Each row was made from one path, in order. Every step used is in the known rows, and no mark comes twice. Write each row's path.
In the rows, 128 means zero.
Known rows:
ratud -> kegi -> tibe: [125 120 122 140 116 144 103 149  79  91 119 150 118 125 137 125 139  93
 129 112 139 124 138 137 197 121 150 134 152 110 120 121 112 135 133 130
 134 162 125 139 130 134]
dazu -> tibe: [128 133 130 139 132 124 143 109 105 114 124 151 126 130 123 127 129 112
 117 116 132  99 122 136 111  89 130 128 148 116 111 123 120 146 155 135
 132 141 139 130 130 131]
zesov -> tibe -> dazu: [124 108 114 121 108 147 134 108 175 106 142 148 130 145  95 126 121 136
 117 101 105 177 131 135 132 196 106 127 121 123 122 153 140 120 146 109
 129 189 126 131 125 122]
mifovi -> tibe -> notin: [128 135 123 144 110 123 127 135 146  43 128 166 113  94 117 134 131 128
 125 133 116 133 123  91 190 115  99 132 122 107 130 159 135 135 117 133
 129 142 159 123 136 120]
tume -> ratud -> kegi -> tibe -> notin: [120 146 106 130 105 136 102 160  39  51 117 205 119 101 108 128 144 102
 131 104 129 146 131 141 174 124 143 135 157 124 159 152 121 100 119 138
 148 161 134 139 141 137]
tume -> ratud -> tibe -> dazu: [124 149 105 113 117 120 147 111  35 104 138 211 137 155 112 132 137 118
 131 110 130 169 115 122   9 120 125 130 150 124 142 137 135 108 154 127
 144 154 132 134 131 129]
tibe -> tume: [126 157 121 114 117 118 125 140 144 119 132 152 144 122 129 129 134 130
 123 122 111 127 128 164 143 117 148 125 133 117 137 114 138 121 125 124
 125 141 148 133  94 130]
tibe -> zesov: [128 138 118 143 113 117 114 112 137 142 117 152 161 147  86 133 140 119
 118 134 117 124 127 132 123 128 146 127 137 112 141 113 125 111 132 124
 127 126 144 128 101 123]
kegi -> ratud -> tume -> tibe: [121 131 128 153 123 133 130 123 155  64 128 180  89 131 181 151 141 114
 111  99 165 177 122 224 123 161 150 136 140 151 101 123 155 128 133 132
 138 143 119 143 120 144]
pema -> tibe -> kegi -> ratud: [132 153 117 140  89 100 128  97 173  61 137 193 130 141 128 134 139  90
 103  85 137 109 127 197  83 114 165 123 127 129 132 129 119 121 110 136
 131 137 152 152 137 129]
dazu -> tibe -> lominon: [128 146 131 137 121 105 150 125 128 102 125 168 161 149 111 131 138 107
 106 118 127  92 121 143 102 119 142 144 147 109 120 125 126 141 163 118
 128 192 174 119 119 135]
zesov -> tibe: [122  97 119 120 120 151 136 136 158 103 130 117 133 127 131 123 122 129
 126 107 111 178 129 139 153 174 119 128 121 131 120 150 138 113 138 125
 129 138 107 131 126 130]
lominon -> tibe: [134 130 134 133 129 112 145 134 181 153 127 135 113 133 117 128 133 134
 108 133 132 152 108 123  52 133 121 127 130 117 111 145 125 127 115 131
 129  92 145 126 118 110]
notin -> tibe -> kegi -> ratud -> mifovi: [123 134 124 135 126  83 113  84 156  44 130 188  70 152 111 136 147  75
 153  94 146  87 123 187 100 180 155 137 117 116  98 144 130 115  99 132
 145 113 181 142 113 146]
dazu -> tibe -> kegi -> ratud: [119 154 123 142 112 113 129  64 145  57 133 209 111 147  97 134 140  86
 111  78 143  84 119 214 156 118 162 126 162 125 104 132 111 122 140 143
 131 147 173 143 136 140]
dazu -> tibe -> vuse: [129 150 123 151 120 116 145  98 118 101 125 176 144 138  87 127 136 119
 110 114 130 103 115 149 114 109 147 123 158 109 119 105 128 136 176 121
 129 159 167 125 153 127]
kegi -> tibe: [122 121 124 135 115 135 124 132 116 123 126 144 113 123 133 130 133 124
 114 113 142 112 119 129 185 135 145 126 150 132 118 117 117 132 124 130
 129 159 142 137 127 128]
tume -> tibe -> kegi -> ratud -> mifovi: [123 140 125 130 108 106 117  89 147  24 129 225  72 142 136 140 149 102
 116  92 160 169 111 200  96 152 170 135 130 133  81 147 141 130 135 147
 143 152 140 148 137 139]
zesov -> tibe -> ratud -> tume: [125 112 117 156 112 124 127 122 140  82 130 154 136 111 128 140 133  96
 112  98 122 183 139 213 157 202 118 139 120 138 132 158 146 107 154 114
 127 167 116 137  85 141]
pema -> tibe: [140 142 126 137 110 107 145 141 126 118 129 131 137 126 162 125 129 119
 110 117 127 121 127 116  36  91 126 124 112 128 140 122 126 146 128 125
 135 127 108 139 127 118]
vuse -> tibe -> tume: [126 144 119 115  95 128 130 158 192 110 124 161 131 122 109 135 149 127
  99  88 105 164 130 173 131 144 148 124 141 114 123 128 138 103 143 116
 131 131 164 135  98 128]
tume -> ratud -> kegi: [127 140 110 113 134 129 114 146  50  98 123 165 133 135 135 123 137  97
 150 114 128 168 145 149 127 100 136 132 132 127 157 133 132 101 135 143
 144 103 100 136 146 140]
lominon -> tibe -> sovel: [136 143 130 135 117 107 146 147 198 166 125 179 157 136  89 125 138 129
 106 126 122 149 106 147  51 148 141 126 136 105 123 160 123 120 128 109
 131  87 160 124  75 108]
pema -> tibe -> lominon: [142 154 124 127  96  97 155 153 139 106 129 152 174 145 146 130 132 112
 104 125 116 118 127 124  31 120 134 141 111 115 145 119 130 143 135 111
 129 181 137 132 124 125]
ratud -> tume: [130 130 123 153 130 110 131 132 106 110 122 125 117 136 158 138 133 117
 121 131 149 135 138 168 146 146 124 134 126 135 135 124 139 123 142 129
 134 130 120 132 107 138]
tume -> tibe -> mifovi: [122 139 131 130 120 143 128 120 179  86 136 184 132 133 134 137 136 140
 109 123 121 173 119 124  67 147 131 129 131 135 122 154 148 141 132 118
 120 164 122 138 111 119]
zesov -> tibe -> tume -> ratud -> kegi: [121 131  94  91 116 147 122 174  84  59 128 180 161 133 139 123 135 101
 136  97  97 214 147 191 161 145 142 130 124 118 160 152 146  80 142 138
 141 126  98 141 112 144]
tibe -> ratud: [126 138 131 136 118 122 121 112 135 125 134 164 143 104  97 132 135 105
 119 121 119 127 129 164 120 142 133 134 130 132 135 137 127 132 128 120
 121 155 143 131 106 126]
vuse -> tibe -> dazu: [129 129 120 127  92 123 128 115 191 127 135 171 111 141  62 137 146 130
 102  84 116 172 124 135  97 165 126 125 141 119 117 135 133 115 154 102
 134 169 164 136 128 116]
tibe -> pema: [127 145 123 141 118 120 139 113 145 138 133 155 114 123  86 131 132 122
 120 118 122 127 129 136 131 146 130 139 128 115 145 116 128 122 127 120
 124 122 145 120 146 127]
pema -> tibe -> sovel: [141 160 125 141  97 102 146 149 135 129 127 171 186 128 135 129 132 116
 102 114 115 117 123 145  36 115 150 122 120 107 151 131 125 139 139 105
 138 131 129 137  78 118]
pema -> tibe -> notin: [141 159 125 138  96 101 137 152 135  72 124 148 145  95 130 127 130 125
 102 120 114 111 126 115  31 108 114 128 114 120 153 151 128 144 118 120
 138 159 136 136 129 119]
kegi -> ratud: [122 132 126 128 119 135 130 117 158 112 133 163 122 131 141 129 132 118
 133 100 141 116 124 188 159 129 155 130 140 132 112 119 125 115 120 129
 128 121 148 133 126 142]
tume -> ratud: [123 139 114 112 135 125 133 129  77 128 130 162 127 132 131 131 127 128
 133 118 133 159 123 132  99 127 134 125 131 148 153 128 133  98 123 145
 137 100 121 134 136 131]
notin -> tibe -> vuse: [125 131 126 147 135 122 122 113 166 111 130 141 119 145  82 131 134 115
 146 129 117  91 127 124  81 174 136 125 134 116 131 114 150 125 120 106
 132 122 187 122 143 122]
ratud -> tume -> tibe: [125 129 129 155 133 128 122 125 128  82 123 148  94 130 169 146 135 121
 102 128 154 187 130 164  89 156 127 134 129 149 115 130 160 145 144 135
 139 148 101 136 117 129]
tume -> ratud -> kegi -> tibe -> lominon: [120 140 105 118 107 130 122 162  47  79 122 201 151 152 138 131 148  87
 130 105 134 147 135 148 171 141 168 146 153 121 152 127 124 103 138 130
 139 180 136 135 132 141]

Which path is each row?
[124 138 119 129  99 127 143 106 110  84 139 209 134 151 113 129 143 109
 124  90 139 123 114 182  74 125 142 135 161 112 100 124 127 118 152 116
 134 179 152 135 116 140]
kegi -> ratud -> tibe -> dazu
[122 129 118 140 102 136 106 150  95  72 127 184 150 140 126 127 142  98
 123 110 124 117 134 151 200 128 155 134 148 107 133 136 110 129 136 115
 122 185 128 144 100 135]
ratud -> kegi -> tibe -> mifovi
[133 165 107 103 120  71 157 155 103 119 123 215 106 136 139 127 147 127
 115 120 138 184  98 163  19 105 155 128 115 113 129 145 140  97 125 145
 151  75 145 138  84 120]
lominon -> tibe -> tume -> ratud -> mifovi
[125 138 134 124 116 145 118 101 166 102 141 181 100 135  99 139 130 140
 107 118 128 175 122 118  62 149 123 126 133 131 111 139 152 158 144 117
 131 191 133 136 137 111]
tume -> tibe -> dazu
[126 127 133 129 135 114 129 138 172 111 128 129 132 154 119 136 129 103
 146 132 114  88 134 111  70 190 128 146 124 122 137 140 143 131 106 103
 128 158 180 119 113 128]
notin -> tibe -> lominon
[118 129 122 139 104 134 128 130 130 105 135 176 142 136 123 136 136 129
 110 107 130 105 114 129 178 147 155 126 150 128 131 134 112 126 128 118
 115 173 156 144 100 124]
kegi -> tibe -> mifovi
[149 152 124 144  96  68 146 130  82  93 126 191 132 107 142 126 142  88
 110 114 133 123 116 154   4 104 140 136  97 119 128 134 124 150 140 115
 140 158 120 145  90 126]
pema -> tibe -> ratud -> mifovi
[126 143 127 140 117 138 129 113 168  90 131 178 125 130  98 134 140 141
 105 128 128 177 119 144  69 158 145 123 143 128 122 114 157 144 151 123
 129 160 142 131 161 117]
tume -> tibe -> vuse
[124 148 129 140 123 115 143 107 128  94 132 185 150 144 112 130 134 121
 103 109 120  95 114 139 111  99 130 130 147 114 123 139 116 138 157 120
 120 164 150 132  99 126]
dazu -> tibe -> mifovi
[127 147 123 140 112  81 135  77 104  37 125 224  97 151 110 130 153  79
 118  76 159  96 106 215 134 103 167 135 142 113  85 135 109 124 154 146
 145 149 168 143 125 150]
dazu -> tibe -> kegi -> ratud -> mifovi
[122 107 116 127 110 140 136 146 161 119 129 156 181 129 104 125 126 130
 118 102 100 179 129 167 145 194 139 127 130 119 130 172 131 107 147 103
 130 142 124 127  84 129]
zesov -> tibe -> sovel
[134 143 120 122 113  86 145 147 108  41 130 187 106 126 169 132 144 117
 125 129 131 142 120 134 194  90 138 135 105  87 114 125 144 139 137 137
 139 128 144 133  79 130]
ratud -> mifovi -> tibe -> tume
[130 138 121 131 108 116 140 113  85 101 136 181 145 149 108 129 135 118
 133 123 125 135 123 118  31 121 108 134 150 102 114 137 132 130 156 115
 135 178 137 131 121 129]
ratud -> tibe -> dazu
[128 137 125 148 115 123 154 106 157  95 139 183  91 125 111 134 130 115
 123 119 124 137 127 105 201 121 116 141 118  93 134 119 129 135 124 128
 122 103 158 118 154 120]
mifovi -> tibe -> pema
[130 134 136 145 135  83 119 116 124  98 126 166  89 115 106 133 142  78
 155 121 126 100 121 144  40 170 128 142 104 123 116 150 137 137 115 109
 143 132 158 133  82 133]
notin -> tibe -> ratud -> mifovi
[120 135 118 129  88 126 120  93 227  74 131 198 101 142  76 141 148  99
 106  53 131 159 119 220 160 165 169 127 156 131 104 138 123  85 130 124
 131 123 189 145 142 134]
vuse -> tibe -> kegi -> ratud
[125 137 134 132 117 145 117 143 166  63 123 168 105  88 112 135 138 142
 109 129 121 171 121 122  64 148 113 131 136 135 118 166 149 151 123 129
 135 174 138 132 142 120]
tume -> tibe -> notin
[133 115 126 138 124  96 147 130  87  52 126 166  90 131 168 132 135 115
 137 130 146 145 115  95 176 102 120 137 100  97 105 133 131 147 136 141
 142 115 127 128 120 130]
ratud -> mifovi -> tibe
[122 147 104 117 118 120 157 139  38  81 135 215 170 151 136 134 142 118
 127 115 122 167 114 133  21 118 133 132 148 132 152 155 122  97 147 131
 131 124 126 137 108 136]
tume -> ratud -> tibe -> mifovi
[124 114 116 127 109 142 126 150 156  63 125 133 138  94 102 122 126 138
 120 108  99 172 132 134 135 187 102 133 125 127 131 181 137 108 130 121
 131 167 129 126 134 131]
zesov -> tibe -> notin
[139 145 133 139 114  70 145 126 149 129 125 194 104 114 100 125 152 101
 107 126 139 162 100 160  23 133 132 139 111 108  99 162 127 130 136 123
 137 117 151 131  85 118]
lominon -> tibe -> ratud -> mifovi
[127 151 122 152 118 110 126  89 118 126 114 174 163 150  87 134 143 103
 102 118 120  93 120 138 100  87 142 127 156 110 123 114 115 129 161 133
 131 136 157 129 103 126]
dazu -> tibe -> zesov
[129 132 115 156  98  89 135 105 126  48 117 225 117 152 140 135 153  94
 128 102 143 131 107 164 203 105 163 137 123  88  99 111 126 110 139 137
 141 112 164 132  92 139]
kegi -> ratud -> mifovi -> tibe -> zesov
[126 145 125 131 109 105 131  88 225  96 137 198 101 145  86 132 141 102
 109  95 143 137 102 200  97 150 156 128 141 120 105 150 120 106 107 144
 125  95 181 140 132 120]
lominon -> tibe -> kegi -> ratud
[123 135 121 146 102 137  91 163  86  50 115 168 124  95 110 125 144 102
 123 113 128 112 136 137 199 135 140 137 154 106 132 145 116 133 127 125
 140 186 144 138 134 135]
ratud -> kegi -> tibe -> notin
[126 135 119 131  94 117 117 101 200  88 128 160 110 142  65 136 147 103
 104  87 121 169 127 159 131 165 139 126 140 126 122 148 125 103 136 128
 131 129 166 137 140 123]
vuse -> tibe -> kegi
[119 145 104 132 108 135 119 140  44 102 127 211 104 130 104 131 147  89
 132  94 137 156 136 151 182 131 159 140 153 118 160 114 117  99 133 138
 142 128 137 136 158 136]
tume -> ratud -> kegi -> tibe -> pema
[120 143 121 129 106 123 113  85 167  75 136 189 116 142 104 133 138  96
 128  94 140 116 122 204 178 151 163 127 142 132 120 133 120 104 114 139
 123 132 163 138 138 136]
tibe -> kegi -> ratud
[130 140 118 142 110 114 149 122  85  85 126 175 167 144  99 125 144 119
 128 131 129 137 118 143  44 126 140 130 155  99 119 107 129 120 169 122
 131 152 147 123 147 132]
ratud -> tibe -> vuse
[131 142 126 134 116 115 146 134 203 129 137 173 142 146 108 126 132 135
 105 128 119 150 102 126  47 138 125 127 123 113 128 162 120 120 118 118
 116 111 163 131  96 109]
lominon -> tibe -> mifovi
